Every row comes from one small tree of marks. Brackets hold a mark, then the marks that hang from it, in alphabetical order. Every link used is in the known rows. Which tree was each row made from?
Known rows
{D {X E F}}: [ 1.34 -1.34 -1.57 -2.14  2.07  1.09  1.86  0.27 -0.08 -1.28 -0.25  0.20
 -1.33 -2.95  0.28  2.21 -0.54  0.43]
{F {X D E}}: [-0.82  0.78 -2.24 -0.22 -2.50  1.63 -0.61 -0.27  0.01 -1.15 -0.49 -0.51
 -0.67 -0.62  0.46  2.68 -1.85  2.02]
{X F}: [ 0.79 -0.53 -2.15 -1.64  0.41  0.65  2.39  0.26  0.61 -0.48 -0.22  1.33
 -1.21 -2.81 -0.40  1.28 -1.10  1.24]
{J {D {X F}}}: [ 2.19 -2.37 -0.57 -0.77  0.32  1.30  0.69  0.58 -0.37 -0.61 -0.02  2.09
 -1.55 -3.04 -0.28  0.42  0.05  0.30]
{D J {X E F}}: [ 2.41 -1.42 -0.64 -1.89  3.08  1.52 -0.56  0.88 -0.20 -0.74 -0.32 -0.18
 -1.73 -2.06  0.49 -1.11  1.24 -0.61]
{P {E X} {H {J D}}}: [-1.40 -0.56  8.05  1.96 -3.13 -0.80 -4.05  0.10 -0.21  1.70  0.21 -0.15
  1.04  1.95  0.62 -3.74 -1.77 -0.75]
{F {X E}}: [ 0.43  0.27  0.47 -1.53 -0.73  1.66 -1.14 -0.33 -0.71 -0.36 -0.55 -0.91
 -0.85 -0.33  1.00  2.80 -2.93  2.78]
{H {J D} {P E}}: [ 0.93 -0.77  4.07  0.40  0.27  0.14  1.82  0.15 -0.13  0.37 -0.59  1.62
  1.58  2.68  0.12 -3.91  0.02  0.14]
{P E H}: [-0.45  0.87  2.38  0.05 -0.19 -0.14  0.26  0.17  0.25  1.04 -0.36  0.16
  0.95 -0.33 -0.07 -0.31 -2.56 -0.33]
{X {D J} {E {P H}} F}: [-2.69  1.28 -3.10  1.53  0.27 -1.30  1.22  0.37  0.25  0.39 -0.76 -0.71
  1.14  0.27 -0.89 -2.22  2.92 -2.54]
{H J}: [ 1.55  0.80  2.21 -2.02  0.95  0.00 -1.09  0.19  0.33 -0.44  0.71  0.64
 -0.60  1.16  0.67  0.60 -0.54  2.00]
{X D {E {P {H J}}}}: [-2.78  2.89  0.29  0.45 -0.49 -2.31  0.53 -0.15  0.08 -0.25  0.28 -0.90
  2.02  3.23 -0.22  0.51  2.10 -0.95]
{J {D {X {E P}}}}: [ 2.67 -0.32 -0.69 -0.12  1.25  0.71  0.31 -0.60 -1.73  0.46 -0.02  0.41
  0.48 -0.43  0.17  3.08  0.47  0.34]
{J {D {X E F}}}: [ 0.96 -1.89 -0.19 -0.79 -0.29  1.19  0.94  0.71 -0.91 -0.93 -0.78  1.29
 -1.00 -3.07 -0.02  0.74 -0.04 -0.29]
{J {D {X {E {P H}} F}}}: [-0.96 -0.59 -0.32  0.42  0.53 -0.81  1.65  0.14 -1.32  0.61 -0.55 -0.03
  0.96 -0.72 -0.48 -0.02  1.45 -1.85]
{J D}: [ 1.94 -0.67  0.38 -0.13 -0.94  0.76 -2.07  0.33 -0.54  0.82 -0.19  2.05
 -0.38 -1.49 -0.17  0.72 -1.04  1.81]
{E P {X {D J} F}}: [ 0.92 -0.83 -3.79  1.62  0.39  0.20  0.02 -0.71  0.95  0.63  0.28 -0.28
 -0.95 -0.97 -0.65 -0.54  1.28 -0.47]
{E {X {D J}}}: [ 2.59 -0.75 -0.88  1.03  0.42  1.16 -5.74  0.05  0.70  1.12  0.57 -0.28
 -1.43 -1.10  0.28 -0.27  0.05  0.94]
{P {E {X F}} {H J}}: [-2.40 -0.52  5.17  0.74 -1.60 -1.12  0.47  0.10  0.87  0.25  0.13 -0.77
  0.05  0.85  0.33 -3.25 -2.13 -1.26]
{J {D {X {E P} F}}}: [ 1.09 -1.29 -2.17 -0.19  0.44  0.45  3.30 -0.28 -1.08 -0.52 -0.52  0.82
 -0.04 -1.67 -0.32  1.72  0.66 -0.78]
{X D F}: [-0.58 -0.08 -4.52 -0.19 -1.23  0.49  3.20  0.37  1.34 -1.48 -0.28  1.70
 -1.08 -2.78 -0.93  1.25 -0.18  0.54]

Which tree is each row?
[-0.37  2.11  2.18 -0.94  2.00 -2.11 -0.56 -0.37 -0.08  0.98  0.98 -0.57
  1.31  3.73 -0.05 -0.01  1.09  0.27]	{E {P {H J}}}
[ 0.73 -0.22 -0.46  1.70 -2.50  1.14 -0.22 -0.85  1.30  0.31 -0.17  0.15
 -0.53 -1.77  0.02  1.66 -3.38  0.47]	{P {E {X D}}}
[-0.30 -2.94  3.69  1.49 -0.56 -0.07  2.78 -0.06  0.43  0.36 -0.63  0.84
  0.53  1.17  0.04 -4.62 -0.44 -0.55]	{H {J D} {P {E {X F}}}}
[ 0.13 -1.12 -3.33  0.52 -1.26  0.46  0.70 -0.07  1.35 -0.48  0.17  0.42
 -1.71 -3.21 -0.57  1.50 -1.27  0.92]	{E {X D F}}
[ 0.43  1.62  2.50 -1.55  3.34 -1.48 -0.76 -0.30 -0.91 -0.06  1.07 -1.70
  1.17  3.37  0.74  1.46  1.45 -0.69]	{D {X {E {P {H J}}}}}
[-2.13 -0.95  0.79  2.73 -2.10 -0.02 -0.75  0.38  1.14  0.88 -0.50 -0.53
 -0.30 -1.36 -0.49 -4.54 -0.63 -2.74]	{P {E {X {D J} F}} H}
[-1.27  0.68  1.09 -1.51  2.79 -1.81  2.24  0.03 -0.43 -0.95  0.60 -1.24
  0.72  1.78  0.26  0.19  2.00 -1.74]	{D {X {E {P {H J}}} F}}
[-0.94  1.47 -3.95  0.38 -1.86  0.93  1.73 -1.28 -0.31 -0.65 -0.24 -1.00
  0.26  0.62  0.02  3.76 -1.09  1.47]	{F {X D {E P}}}
[-3.20  2.68  0.84  0.46 -1.84 -1.12 -0.14 -0.61 -0.30 -0.69  0.44 -2.08
  1.44  4.22  0.29  0.35  0.57 -0.10]	{F {X D {E {P {H J}}}}}
[ 0.91 -1.44 -2.36  0.98 -0.23  0.86 -2.06  0.30  1.27  0.32  0.08  0.03
 -1.99 -2.32 -0.32 -1.84  0.37 -0.17]	{E {X {D J} F}}
[ 2.91 -1.04  3.66 -1.40  0.88  0.75 -2.67  0.54 -0.68 -0.54  0.93  1.47
 -0.85  0.92  0.78 -0.18  0.87  1.04]	{H {J {D X}}}
[-0.27  0.05  6.05 -0.71  0.76 -1.01 -4.22  1.12 -1.48  0.07  0.39 -0.19
  0.70  1.77  0.88 -1.71  1.25 -0.62]	{P {H {J {D {X E}}}}}
[ 2.51  0.11 -2.78  1.38  1.00  0.43 -3.12 -1.00  0.49  1.60  0.71 -0.67
 -0.64  0.18 -0.02  0.93  0.79  0.52]	{E P {X {D J}}}
[-3.13  1.64  1.09 -0.66  0.53 -2.40  2.59 -0.04 -0.14 -0.19 -0.19 -0.91
  1.48  2.31 -0.15 -0.88  1.34 -1.10]	{X {E {P {H J}}} F}
[-0.26  1.04 -1.53  1.83  0.23 -1.30 -1.75 -1.01  0.31  1.72  0.92 -1.22
  0.63  0.44 -0.40  2.53 -0.38  0.19]	{E {P H} {X D}}
[-1.88  0.99 -6.10  0.47 -1.23 -0.34  5.33 -0.51  0.55 -1.08 -0.80  0.51
  0.38 -1.64 -1.01  2.59  0.55 -0.36]	{X D {E P} F}
[-2.15  2.38 -3.04  0.97 -0.02 -1.37  0.88 -0.47 -0.19  0.47 -0.21 -0.70
  1.81  0.71 -0.61  2.25  0.66 -0.58]	{X D {E {P H}}}
[-0.06  0.24 -0.99  0.11 -1.76  2.00 -3.17  0.35 -0.19 -0.46 -0.36 -0.81
 -0.94  0.21  0.60 -0.68 -0.15  1.06]	{F {X {D J} E}}
[-1.36  1.86  0.39 -0.50 -0.01 -0.22 -0.80 -0.98 -1.23  0.88  0.03 -2.29
  1.08  1.98  0.47  2.42 -1.60  1.01]	{F {X {E {P H}}}}
[-0.45 -1.22  4.55 -0.53  0.35 -0.76 -1.17  1.28 -0.51 -0.62  0.54  0.94
 -0.30  0.42 -0.02 -3.19  1.95 -1.37]	{P {H {J {D {X F}}}}}
[ 1.26 -0.20  2.54 -0.98  2.34  0.00  3.38 -0.10  0.56 -0.21 -0.13  0.54
  1.23  2.59  0.34 -2.27 -0.54  0.66]	{H J {P E}}
[ 0.35 -0.42 -3.48  0.20 -0.19  0.96  0.58  0.92  1.13 -0.67 -0.36  1.28
 -1.23 -2.09 -0.79 -2.37  1.49 -0.51]	{X {D J} F}
